What can hang from each mark:
F: X Y
Y: F L
A: W Y
W: A F G L
X: G L
L: W X Y
G: Y

Known rows, with every way that one mark hangs from another:
G[Y[F[X] L[W]]]: .04  -.19  -.17  .25  .23  .33  .21  .38  .40  .22  .14  .46  .20  .03  .13  .36  -.25  .06  .31  -.14  -.12  .25  .09  -.02  -.11
X[L[W Y]]: .08  -.23  -.25  .22  -.40  .11  -.07  .28  .38  .03  .48  .11  -.19  -.26  .08  .63  -.09  .39  .19  .02  .04  .17  .38  -.05  .28
L[W[F] X[G] Y]: .31  -.12  -.23  .05  -.30  .04  .10  .22  .03  .31  .21  -.02  -.14  .07  .32  .03  -.28  .53  .32  .12  -.03  .31  .26  .02  .13
A[W Y]: -.26  -.42  -.09  .39  .08  .13  .11  .18  .50  .13  -.20  .29  .06  -.36  .27  .06  -.23  .14  .21  .43  .03  -.20  .21  .30  -.30
L[W X[G] Y[F]]: .24  -.16  -.22  .12  -.33  .01  .03  .28  .13  .15  .32  .28  -.11  .00  .09  .15  -.20  .31  .37  .19  -.03  .28  .26  -.13  .08
Y[F L[W X[G]]]: .14  -.15  -.13  .16  -.01  .14  .22  .31  .11  .34  .37  .27  .04  .15  .13  .01  -.06  .24  .38  .15  .00  .19  .20  -.14  -.03
L[W[A] X[G] Y[F]]: .20  -.22  -.36  .10  -.40  .24  .04  .04  .20  .17  .36  .28  -.26  -.19  -.05  .31  -.26  .29  .25  .12  -.02  .18  .21  .00  .22
Y[F L[W[A G] X]]: .12  -.43  -.32  .01  .09  .70  .22  .12  .14  .48  .31  .22  .17  -.17  .03  .48  -.19  .18  .14  -.07  -.02  .21  -.05  .13  .16
L[X Y[F]]: .34  -.18  -.18  .19  -.07  .23  -.11  .36  .12  .27  .16  .34  -.14  .00  .12  .04  -.21  .23  .19  .29  -.19  .27  .26  -.34  -.05
G[Y]: .14  -.12  -.27  .34  -.05  .20  .12  .21  .35  .28  .25  .23  -.03  .02  .20  -.04  -.32  .18  .22  -.03  .08  -.11  .23  -.15  -.23
F[X[G L[W]] Y]: -.35  .15  -.11  .37  -.12  -.01  .10  -.04  .51  -.03  .85  -.33  -.08  -.01  -.11  .39  -.13  .44  .54  .17  .31  .12  .49  .10  .08
Y[F[X[G]] L[W[A]]]: -.21  -.12  -.17  .07  .18  .39  .28  -.15  .40  .17  .31  .27  -.02  -.14  -.16  .42  -.21  .15  .39  -.03  .12  .18  .17  .27  .16
W[A F[Y] G L[X]]: .07  -.34  -.29  .19  .34  .68  .05  -.16  .10  .32  .46  -.38  .02  -.14  .26  .13  -.35  .22  .22  .22  .05  .08  .31  .04  .09
F[X[G] Y[L[W]]]: -.16  .06  -.05  .18  .23  .19  .11  -.12  .37  .14  .53  -.08  .14  .00  .04  .42  -.24  .31  .62  .02  .22  .05  .42  .24  -.07
G[Y[F L[W X]]]: .33  -.30  -.28  .30  -.04  .29  .18  .58  .20  .40  .25  .45  .15  .14  .26  .12  -.17  .14  .21  -.05  -.23  .17  .08  -.30  -.14
G[Y[F[X] L]]: .06  -.08  -.15  .29  .36  .35  .12  .30  .32  .27  .11  .46  .18  .12  .10  .06  -.31  .02  .30  .02  -.13  .17  .10  -.14  -.18
G[Y[F[X]]]: -.02  -.04  -.18  .35  .19  .26  .15  .29  .42  .19  .14  .34  .03  .09  .03  -.03  -.35  .06  .29  .08  -.03  .19  .14  -.17  -.23
F[X[G L] Y]: -.33  .27  -.09  .39  .04  .03  .00  -.11  .43  .03  .82  -.34  -.11  .09  -.13  .08  -.20  .40  .51  .31  .31  .04  .51  -.03  .02
X[G[Y[F]] L[W[A]]]: -.16  -.14  -.45  .36  -.49  .14  .24  .08  .44  .06  .70  .32  -.18  -.08  -.13  .21  -.17  .20  .20  .02  .13  -.01  .16  -.04  .17
W[A G L]: -.10  -.46  -.30  .11  .28  .60  .07  -.22  .32  .10  .36  -.11  -.03  -.42  .08  .44  -.32  .02  .19  .02  .25  -.11  .28  .19  .25
W[A F G[Y] L]: .05  -.44  -.43  .15  .25  .61  .18  -.09  .19  .23  .22  .00  .07  -.20  .31  .14  -.47  .02  .12  -.06  .07  -.01  .09  .15  .14
A[W[L[X]]]: .09  -.52  -.12  .45  .16  .22  .10  .36  .37  .10  .01  -.12  -.03  -.27  .33  -.02  -.27  .03  .32  .37  -.03  -.05  .46  -.27  .04
L[W[A] X Y[F]]: .27  -.38  -.33  .15  -.28  .44  .01  .19  .28  .24  .23  .34  -.24  -.26  .00  .50  -.23  .27  .11  .04  -.17  .25  .20  -.09  .18
G[Y[L]]: .22  -.15  -.25  .28  .12  .31  .08  .24  .24  .36  .19  .35  .11  .04  .27  .05  -.30  .13  .22  -.09  -.02  -.14  .20  -.11  -.19

Rows:
-.22  -.42  -.28  .25  -.08  .33  .14  -.05  .58  .15  .18  .24  -.17  -.45  .11  .55  -.12  .30  .06  .03  .08  -.16  .15  .45  -.07 -> L[W[A[Y]]]
-.01  -.33  -.41  -.03  -.32  .53  .08  -.05  .18  .24  .40  -.01  -.06  -.33  .08  .69  -.26  .44  .05  -.09  .09  .31  .09  .35  .49 -> X[L[W[A F G] Y]]
.15  -.27  -.42  .39  -.02  .23  .10  .08  .25  .07  .44  .17  -.21  -.03  .10  -.19  -.34  -.03  .25  .22  -.04  -.10  .25  -.32  .09 -> W[A L[X[G[Y[F]]]]]
.11  -.02  -.23  .24  .09  .13  .15  .15  .12  .28  .31  .57  .13  .21  .12  -.21  -.26  .04  .37  .10  .01  -.05  .16  -.13  -.23 -> X[G[Y[F L]]]
.17  -.17  -.20  .28  .19  .34  .12  .32  .20  .34  .17  .62  .17  .12  .18  -.03  -.22  .01  .21  .03  -.13  .02  .13  -.23  -.27 -> G[Y[F L]]
.05  -.16  -.24  .16  .15  .29  .15  -.08  .08  .47  .11  .11  -.10  .00  .31  -.23  -.22  .41  .10  .30  -.07  -.08  .06  .30  -.06 -> W[A[Y[L[X[G]]]] F]
.04  -.34  -.26  .11  .04  .55  .20  -.03  .40  .33  .28  .23  -.05  -.30  .06  .59  -.16  .22  .16  -.20  .09  -.05  .23  .21  .10 -> Y[L[W[A]]]
-.18  -.34  -.22  -.04  .34  .73  .25  -.07  .35  .30  .20  .22  .23  -.28  -.13  .74  -.27  .10  .26  -.15  .10  .30  -.04  .41  .21 -> Y[F[X] L[W[A G]]]
-.14  -.55  -.11  .12  .40  .40  -.05  .13  .30  -.18  -.19  .18  .26  -.48  .11  .50  -.48  -.17  .44  .35  -.02  .28  .25  .15  .26 -> A[W[G L[Y[F[X]]]]]
-.16  -.25  -.03  .15  .42  .25  .20  .21  .39  .26  -.10  .18  .16  -.10  .38  .35  -.12  .35  .20  .08  -.12  .27  .08  .47  -.11 -> A[Y[L[W[F[X]]]]]
-.49  -.41  .00  .41  .43  -.06  .12  .10  .54  -.29  -.14  .24  .07  -.34  .17  .00  -.26  -.12  .49  .66  .02  -.02  .31  .26  -.09 -> A[W[L] Y[F[X[G]]]]
-.04  -.10  -.08  .24  .05  .29  .23  .09  .31  .33  .39  .01  .04  .07  .28  .20  -.11  .41  .34  .08  .06  .18  .38  .08  -.28 -> L[W[F[Y]]]
.12  -.31  -.25  .10  -.07  .36  .20  .26  .21  .41  .36  -.16  .09  -.08  .19  .33  -.24  .35  .25  -.04  .17  .17  .10  .08  .06 -> L[W[G] X]
.09  -.38  -.30  .17  .31  .38  .16  .16  .12  .21  .18  .00  .19  -.02  .46  -.01  -.41  .05  .23  .04  .05  .08  .14  .03  -.01 -> W[F G[Y] L]
-.19  -.72  -.15  .36  .36  .26  .06  .36  .27  .03  -.13  .18  .24  -.37  .35  .06  -.23  -.09  .23  .61  -.12  .01  .09  .12  -.07 -> A[W[G L[X]] Y[F]]
-.25  -.31  -.20  .30  .12  .36  .10  -.06  .45  .17  .11  .50  -.16  -.27  .01  .17  -.10  .13  .03  .31  -.05  -.07  .11  .23  -.23 -> W[A[Y[F]]]
-.33  -.37  .04  .33  .51  .26  .12  .27  .47  .12  -.34  .52  .28  -.26  .16  .17  -.20  .00  .29  .46  -.17  .08  .10  .30  -.25 -> A[W Y[F[X] L]]
-.52  -.02  -.20  .35  .03  .10  .08  -.13  .53  -.04  .46  .17  -.26  -.20  -.21  .11  -.11  .26  .18  .44  .12  .04  .14  .27  .11 -> W[A[Y[F[X[G L]]]]]
.15  -.02  -.27  .22  .02  .12  .11  .07  .16  .31  .33  .30  .09  .12  .21  -.14  -.34  .16  .37  -.03  .12  -.21  .21  -.02  -.14 -> X[G[Y[L]]]
-.21  -.19  -.01  .12  .58  .60  .19  -.04  .19  .41  -.05  -.10  .52  -.07  .24  .18  -.46  .17  .48  .23  .07  .21  .16  .39  -.14 -> A[W[F[X Y[L]] G]]
-.23  .01  -.05  .35  .13  .18  .12  .26  .46  .09  .45  .08  -.12  .03  -.12  .13  -.06  .20  .24  .28  .05  .35  .27  -.22  .05 -> Y[F[X[L]]]
-.04  -.14  -.38  .09  .22  .66  .25  -.12  .27  .43  .10  -.06  .09  -.07  .11  .13  -.60  .23  .16  -.13  .12  .17  -.10  .35  .07 -> W[A F[X] G[Y]]
.13  -.30  -.43  .09  .14  .70  .09  -.11  .18  .44  .25  .24  .20  -.19  .10  .33  -.47  .09  .13  -.24  .13  -.18  -.03  .25  .06 -> W[A G[Y[L]]]
-.16  -.26  -.24  .16  -.17  .25  .18  .19  .34  .19  .62  -.13  .07  -.18  .05  .55  -.10  .35  .22  -.03  .30  .16  .17  .15  .23 -> X[L[W[G]]]
-.03  -.04  -.19  .02  .09  .35  -.03  .10  .13  .21  .26  -.18  .04  -.07  .13  .34  -.35  .42  .20  .13  .06  .47  .13  .18  .35 -> W[F[X[L[Y]]] G]
.20  -.43  -.33  .31  .21  .36  .06  .40  .12  .17  .32  .12  .16  .01  .28  -.03  -.34  -.08  .22  .18  -.08  .10  .11  -.32  -.01 -> W[G[Y[F]] L[X]]
.03  .03  -.13  .18  .01  .19  -.03  .20  .27  .16  .24  -.07  -.16  -.02  .14  .21  -.24  .44  .18  .19  -.06  .43  .31  -.04  .26 -> W[F[X[L[Y]]]]
-.15  -.23  -.21  .10  -.11  .30  .30  .20  .20  .32  .48  -.13  .11  -.02  .20  .33  -.09  .44  .17  .02  .19  .35  .10  .20  .20 -> X[L[W[F G]]]
